Each row comes from the steps of one path. Every step used is in the known rows, and no mark comes twice. Write the path behind each row, first mark first.
Known rows:
zutut -> demepe: [  4  10   1   9  18  23   4   4  -5  -9  12  20   9   1  26 -13   9   8
  -8 -12   6   3  28   7   4  13   9  18  23  -7  12   3   0 -25  -3  -6
   5   7  -5   2  -5   7  22  -2  14  10   2   1]
demepe -> nuro: [-14   6  -2  -7 -13 -11   5 -13 -42  10  21  -6  14  11 -17  -1 -21   1
  13  -9  -5  15  15 -17   9  -3   0  -4   5  -5  -9   2  -6 -12 -16 -13
 -19   5 -14   0  12  -2  22 -41   8  16   5  14]
nuro -> sebi -> zutut -> demepe: [  6 -25   5   6  31  -2   9  -1 -15 -39  17  -7   3  -5  10 -22  12  13
  13 -14   5  41  18  13   2 -16  -9   8  34  14  52  35 -29 -35  12  -8
  37   4   1  11 -21  -9  32   3  32   2  19  -7]
fofo -> zutut -> demepe -> nuro -> sebi: [ 30 -13 -20  -5  48  -4  19   0 -25 -10  41 -57  21  12  -7 -19 -31  13
   4 -14 -22  18  15  -1  15  -7   9  13  16  -5  37  37 -19 -60  -4   4
 -16  31  -7   1 -17  17  60 -43  46  47  21  12]
fofo -> zutut: [ 32 -19 -18  -9  13   1  -4  11  30  -8  16 -23   2   8 -10   1 -18   4
   4   6 -11 -13  -8  13   9 -13   7  12 -15 -12  21  22  -5 -15   4   6
  -5   9  -5   3  -9  24   5  -4   8   9  -2   6]
nuro -> sebi -> ruzu: [-10  -7 -28  21  -2 -15   7  12  16 -25 -15 -21 -18  -4  -2  -5  -5  20
  -4   7  -9  39 -10  23  -9 -21 -21 -15  24  19  42  15  -6  -3 -19   9
  29   8  16 -19 -23  -4  23   1  27   3  17 -13]
vule -> fofo -> zutut -> gasa -> nuro: [ 30  -6   0  14  33   0 -17  -3 -25  33  61 -25 -13  -4   1 -35 -27  68
  -8  -8 -10 -12 -61  18   9   6  13  37 -24 -20  36  24 -31 -39   6   3
  13  53 -29 -14   0  12 -36 -11 -11  18   7  -5]
ruzu -> sebi -> zutut: [ -1 -37   4 -11 -12 -11 -17  -6  -1 -13   9  22  -3 -15  -9  12   7  -2
   9 -13 -12 -18 -14  41   2 -21   5   9  21   7  14  12   4 -17  26  44
  14 -26  -3  22   0   4  -4   5 -12 -37  -8  15]
nuro -> sebi -> zutut: [  3 -36   4   3  12 -22   7   2  -4 -38   0 -26   1  -8 -12  -8  11   6
  15  -4   0  37 -11   7   0 -25 -16   2  13  23  42  24 -26 -23   9  -3
  33   2   7  -4 -23 -16   1   1  16  -3  16   2]
zutut -> sebi: [  6 -10  28   1  -2 -16   3 -20 -23   9 -10 -10 -11 -17   5 -24  -3   8
   6 -16 -31 -19   9   9   9 -13   2  18   7 -11  15  -9 -10  16  -1  12
 -15 -24 -14  17  -8   1   9  -6 -11  11   2  -6]
fofo -> zutut -> demepe -> nuro: [ 23 -12 -24  -5  19  22   1  -6 -22   0  57 -18  30  15   5 -14 -23  15
   9 -16 -11   1  29   8  22   0   6  21  13 -20  14  30  -7 -59  -6  -2
 -19  14 -22  10   0  25  53 -44  27  31   1  13]
zutut -> demepe -> nuro -> sebi: [ -9   1  -2   7  36 -12  19  -8 -57 -10  22 -26  19  -2   2 -17 -13   3
   2 -18  -6  38  29 -14   8  -2   5   0  33   8  12  23 -16 -45  -9  -2
  -3  26  -6  -5  -2 -15  50 -43  36  38  26   9]
gasa -> nuro -> sebi: [  0  14  -7  22  32 -42   6  -1 -39  -6   2 -28 -24   9  -6 -24 -12  32
 -10  -7   1  25 -11  -1 -11   1  12 -11  34  18  18  14 -10 -17  19  24
  21  13  12  -2   2 -27 -44  -6  16   3  47  11]
ruzu -> gasa -> zutut -> sebi -> nuro: [-15  -4  93  17 -30  22 -20 -27 -40  21  18  35  20 -13   3 -15   3   4
   3 -11   3 -10  48  89 -21  14  33 -16  33   2  32  -5  19 -25   1   8
 -24 -34  31  64 -40   4  10   3 -14 -36  -8  36]
vule -> fofo: [-16  -6 -16  -6   5   1 -22   6   1  23  13  -4  -3 -18   6 -13   9  11
 -11  10  -3  -8 -25   2 -14   4 -17   2 -21  -4  -9   6 -12  -5  -6 -16
   6  37 -16 -19   4   4  -6  -2 -10  -6   1  -1]
zutut -> lobi: [  2   4 -12  -3  37  11 -13  10  -2  -8   3   5  42 -10   8   1   8  -8
 -10   2 -17 -11  -7  -1  -3  -1  -2  17  21  -7  34  -6  34  -6  12  -1
  12  -3 -11  34  22  -4  -9   4 -13   4  20  -7]
vule -> fofo -> zutut -> demepe -> nuro: [  8 -10 -31 -16  17  21 -18  -2 -14  23  71 -21  32 -10   6 -23 -25  22
   0  -2 -14  -8   1  14   9  12  -8  28  -7 -19   6  35 -23 -63  -6 -18
 -16  50 -44 -13  13  27  51 -43  16  34   6   8]
gasa -> nuro: [  3  23  -5  14   5 -15  -7  -1 -37   5  29   8 -15   5   6 -23  -1  39
   0  -6  11   6  -8   8 -14  12  13  -6  24  -1  10   9   6  -8   9   6
   5  -8   3   7  14 -16 -40  -5  -2  -9  15   4]
fofo -> zutut -> demepe: [ 38 -15 -19  -3  28  34   3   8  19 -10  34 -10  20   9  18 -12  -3  10
  -1  -9  -8 -15  11  16  11   3  10  32   3 -21  24  21  -9 -44   8  12
   1  20  -6   9  -1  27  28  -6  19  23 -10   0]
nuro -> sebi -> ruzu -> gasa -> zutut: [-30  -3  40  30  -5  33  -8 -12  26  -6 -15   7  10   9 -11   6  -6  11
   5   0  21  26  20  48 -27  -4  11 -20  44  35  67  16  33 -21 -48  -4
   8   7  48   5 -22  -2  24  10  16 -29  19  10]
nuro -> sebi: [  1  -7   5   6  29 -22  13  11   1 -16 -20 -31  -6  -8 -17  -5  -8  -8
  -9   2  -4  17  -6  -6  -2  -9  -5 -10   4  21   7  12 -10  -5   2  10
  14  23  17 -10 -14 -10   2   1  25  12  27   3]
nuro -> sebi -> ruzu -> gasa -> zutut -> lobi: [-29   1  21  30  35  41 -19  -7  24 -28  -7  13  53  -9  -3   3   7   7
  -2  -2   7  25  17  51 -27  -7   0  -7  74  31  95  13  66 -27 -44   6
  15   2  38  36  -8  -2  14  13   5 -35  31   7]
zutut -> gasa -> ruzu: [  1 -15  48  32  13  48  -2  -1 -10   8  29 -16 -16   2   3   9  -3  43
  14 -10  19  -8 -22   8  15 -10  13  38 -14  -6  38   6   6   5  -2   1
  23  18   2 -12 -19  -4  -4  -1  12   6 -10  -4]
zutut -> gasa -> nuro -> sebi: [ 14   6  39  34  54 -28   9  -9 -69  -6  22 -28 -26   1  -4 -27 -25  52
   2 -21   3  25 -24  -6   9  -2  21  12  22   9  36  12 -27 -16   6  27
  31  23   8  -1 -16 -20 -33  -4  20  20  32  -5]
ruzu -> gasa: [-19  -2  57   4 -11  30   0   7  -8  -2   0  32 -15  11   0  12  -6 -11
 -12  -8  10  -9   0  13  -6  14  18  -5  14  14  -2   8  28  -7 -18   5
 -13  19   8  15   1   5   5  15  -2 -26  -1  28]
ruzu -> sebi -> zutut -> fofo: [-10 -32  -5 -15  -7  16 -31 -14  -4 -11  21  34   6 -15 -14  -1  36  -7
  20 -17 -23 -17 -16  57 -19 -19  12  23  36  15   7  14   8 -20  30  34
  32  20 -17  64   1   7 -13   7 -46 -30   5  14]
gasa -> ruzu -> sebi -> zutut: [-12 -45  10   6 -26  34 -31  -2  12 -11  15   6 -13  -4  -7   3  25  21
  19 -15  14 -14 -31  56 -13 -20   0  25   4   8  31  27  24 -19  26  39
  29 -18  15   4  -8   0 -15   4  -8 -44   2  13]
nuro -> sebi -> ruzu -> gasa: [-26  -4  34  27 -15  13   1  12   6 -28 -26   0 -38   1  -5   8 -10   4
 -22   1   0  29  -6  36 -13 -11 -13 -18  37  30  40  21  20 -14 -37  18
  -1  28  25   4 -21   1  28  19  26 -21  11   7]
demepe -> nuro -> sebi: [-10  -6  -4  -5  15 -37  18  -9 -49  -3   4 -38   1   6 -27  -8 -23  -6
   7  -7  -9  35   4 -19   4 -12  -4 -15   9  16   1  14 -15 -18  -4   5
  -9  26   1  -9  -1 -15  30 -35  35  28  26  19]
gasa -> nuro -> sebi -> zutut -> fofo: [ -3  -3 -11  11  30 -16 -16 -19 -44 -32  42  -3  -1  -4 -16 -42  37  37
  26 -18 -15  43  -8  34 -30 -10  10   7  50  26  36  41 -14 -32  41   2
  46  25 -10  33 -11 -25 -53   1 -20 -14  50  -2]
demepe -> nuro -> sebi -> ruzu -> gasa: [-33  -1  31  19 -24   3   5   0 -35 -16   4  -1 -24   9 -25  11 -31   5
  -5  -6  -6  40   2  26  -7 -10  -7 -24  39  32  27  17  22 -27 -41   3
 -13  23   6  -2  -9  -4  50 -26  36  -5  14  20]

Which path is each row?
[ 17 -34  44  18  39 -16  11 -20 -30 -35  13 -23   5 -18 -13  -8  -2  16
  25 -14  -1  33 -16  -4  27 -31  -5  17   4  16  52  20 -38 -24   7   5
  40  22 -10   3 -35 -16  17   2  20  11   5  -6]	nuro -> sebi -> zutut -> gasa
[ -7 -24  59  32  -8  38 -23  24 -47  22  21   3 -29  -7  -9  11  -9  36
  -9  -9   8 -19 -35  91  -5  -7  29  15   2  -2  12   3   4 -21  29  63
  27  15  32  42 -37  10  -9  -9   5 -18 -33  25]	zutut -> gasa -> ruzu -> sebi -> nuro
[ 22 -13 -29  -9  28  29 -17  13  30   7  45 -15  14  -5  25 -18  -1  16
 -17   9 -11 -18 -19  20  -5   7  -5  34 -13 -14  25  39 -18 -47   4  -8
  -2  50 -26  -6   0  25  21  -4   8  18   3   0]	vule -> fofo -> zutut -> demepe
[ 14  -9  35  33 -24  21 -25 -20 -15  -5  18   9 -46  10   8 -31 -18  56
 -10 -21 -26 -13 -10  76  -4 -10   7  25  38  -7  72  14  16 -30 -18  34
 -19 -17  -4  23   0  12 -10  -2  -8 -24  -4  12]	fofo -> zutut -> sebi -> ruzu -> gasa -> nuro
[-22   9 -34  34  17  20   0 -35 -21  -5  30 -13  46  -4   4 -20  -9  36
  24 -18  18  57  56  21 -16  -7   0 -13  60  19  57  19   4 -48 -44 -19
   6 -11  15 -13 -19  -6  68 -46  39  20  29 -10]	gasa -> zutut -> demepe -> nuro -> sebi -> ruzu
[ 24 -26 -25 -11   3   7 -19  13  38  14  34 -33  -3 -12  -4 -16  -9  13
 -10  21 -17 -22 -46  19  -2  -1 -11  18 -37 -14  22  33 -17 -25   3  -7
  -6  47 -22 -22  -1  20  -5  -1  -1   7  -2   0]	vule -> fofo -> zutut
[ -9 -27  -2  -1   2   9 -15 -20 -55  -7  55  28  24  -8   6   0  -3   4
  21 -26  -7   3  20  35  10  -9   4  17  41  -5   7  30   3 -54   8  37
   6 -14 -20  27  15   4  42 -40   0 -19   0  24]	ruzu -> sebi -> zutut -> demepe -> nuro
[-12  12  -5  -3  18  34 -17 -36  13  19  31  15  64  -3  -3 -12  33   8
  34  -8   1  -6  30  16 -28  10  29   4  33  16  24   0  31  -6  -1 -24
  14  23   3  43 -15  -1 -18  -6 -34 -11  18  -1]	gasa -> zutut -> fofo
[ -4  -2  -5  28 -21   4  -4 -26  -1  -5 -16   2 -17 -24  10 -20   6  30
   5  -8 -30   8  13  44   5 -19 -20  12  21  -6  50 -17  -5  17 -21   7
  -4 -45 -11   3 -14   3  24  -7 -12   1  -8 -17]	zutut -> sebi -> ruzu
[ 15 -23 -32  11 -17   0 -35 -10  34  18  13 -27 -27 -29  12 -31  -4  43
  -4  13 -47 -13 -28  55   0 -14 -30  31 -15 -20  63  13 -35 -12 -17   0
  -6   5 -32 -17  -8  27  22 -11 -16   8  -7 -15]	vule -> fofo -> zutut -> sebi -> ruzu
[ -5   8  -5   4  10  21  11 -15 -51   6  46  11  23   9  12 -11  -4  15
   8 -21   3  15  42 -10  10   7  10   6  27  -5  -6   7  -8 -37 -15 -18
 -16  -4 -17   3  11   0  48 -43  21  30   4  13]	zutut -> demepe -> nuro
[ -9 -16  59  23  30  15 -10  -5 -57 -44  42  22 -19   8  20 -30   5  45
  -6 -29  13  34  12  37 -12   9  20   4  65  27  61  48   2 -59  13   7
  25  16  13  26 -16 -21 -15  13  21 -29  31  20]	ruzu -> gasa -> nuro -> sebi -> zutut -> demepe
[ 17 -19 -28 -11  38  -4   3   0 -21   8  54 -59  16 -15  -6 -24 -23  20
  -9  -1 -27  19 -13   3   3  -3  -7  23   0   0  26  52 -25 -64  -6  -6
 -11  78 -28 -24  -2  14  51 -40  38  44  31   6]	vule -> fofo -> zutut -> demepe -> nuro -> sebi
[-21  -2  59  21 -32  28  -9 -16 -15  -3 -15  24 -34 -14  11  -5  -6  18
 -14 -13 -25  -5  10  53  -1 -11  -4  11  33   5  47   0  14   5 -31  20
  -7 -22  -7  26 -12   6  31  11 -13 -28 -15   3]	zutut -> sebi -> ruzu -> gasa
[-41   8  26  26   5  44 -12 -23  18 -14   9  23  27   4 -12  -4  19  12
  12  -7   1  25  19  60 -47  -6  17 -11  64  47  57  19  48 -18 -36  -8
  14  46  26  44 -29   0  18  13  -3 -32  29   9]	nuro -> sebi -> ruzu -> gasa -> zutut -> fofo
[-18  12  51  41 -27  20 -16 -20 -51  -1   0  34 -50   1  17 -28  -5  59
 -12 -20 -17   6   8  61 -15   1   2  10  51   7  44  -2  17  -4 -26  17
  -4 -21  -1  26   2  -4 -13   7 -21 -35   1  10]	zutut -> sebi -> ruzu -> gasa -> nuro
[ -9   0  -3   2 -17  -7 -31  30 -35  13  -2  16 -22 -17  -9   7  -8 -16
 -21   2  -8 -16 -17  79 -23   0  16 -19  26  -3 -25  -5  -8 -20  27  67
   3  -7  28  44 -17  12 -10  -8  -6 -25 -19  24]	ruzu -> sebi -> nuro
[ 39 -25  11   0   7  -9   5 -22   6   3   9 -43   1  -3  -4 -22  -8  11
   7  -7 -35 -26  -3  19  23 -12   5  34  -7 -20  36   6 -16 -10  15  32
 -18 -11 -16  21 -10  22  10  -7  -6  20   3   1]	fofo -> zutut -> sebi
[-20  -2 -32  24 -12 -19   9 -12 -20 -16  -2 -33  -8  -7 -21  -6 -22  16
   3  -3  -8  53   2  17  -1 -17 -20 -19  31  18  30  12 -13 -19 -36   2
  -4   2   4 -20  -7 -11  48 -36  33  12  15   3]	demepe -> nuro -> sebi -> ruzu
[ -1 -26   0  -6  25  -2  -6 -18  -9 -36  19  -7  16 -16 -17 -24  39  -3
  30 -12 -21  31  -4  24 -18 -26  -2   7  28  28  30  31 -11 -14  26  -3
  43  32 -12  33 -29 -14  -9   7 -13  -7  33  -6]	nuro -> sebi -> zutut -> fofo
[ 34 -45  38  14  17  40 -15   0  15  14  19 -35 -16  -1 -13  14 -22  27
   4 -15  -6 -56 -49  45  24 -18  31  56 -19 -21  43  30  11 -21  10  70
   9  36  13  12 -17  27  -7  -6  13  -2 -22  14]	fofo -> zutut -> gasa -> ruzu -> sebi
[-17 -11  51  13  20   5 -18 -15 -54 -38  41  25 -21   3 -15 -28  26  28
  10 -23  -9  30 -10  49 -27  -6  22   3  58  43  32  48  13 -39  24   1
  27  48  -1  53  -8 -24 -51  13 -18 -38  49  21]	ruzu -> gasa -> nuro -> sebi -> zutut -> fofo
[ -6 -15  42  12  46   4 -19   4 -43 -41  30  13   8   2  -6 -22  15  23
  -4 -18   2  25 -16  28 -17  -7   8   6  72  29  79  32  37 -50  21  16
  27   9   3  55  19 -26 -53  16   3 -37  55  21]	ruzu -> gasa -> nuro -> sebi -> zutut -> lobi
[ -8 -19  61  19   3 -11 -10  -5 -52 -35  23   7 -29   8 -10 -15   2  34
   2 -20  13  31 -15  32 -13  -3  16  -7  41  33  51  36   7 -40   8  19
  21  11  13  17  -8 -25 -40  12  10 -39  33  28]	ruzu -> gasa -> nuro -> sebi -> zutut
[-20   5  61   8  -5  36 -18 -21  11  13   8  29  28  11   3  10  -1  -1
  10  -9  27  -9  27  21 -19  19  28 -16  21  17  26  14  45 -20 -30  -5
 -16  -1  25  20  -8   3  -1  10  -9 -31  10  26]	ruzu -> gasa -> zutut
[-27   8  57  -5  -2  54 -24 -32   4  13  23  38  42   9  -7  -2  27  -2
  19 -10   4 -14  30  32 -33  11  38  -1  44  32   8  10  44 -22 -21 -16
  -6  36   5  67   1   5 -12  15 -30 -33  21  11]	ruzu -> gasa -> zutut -> fofo
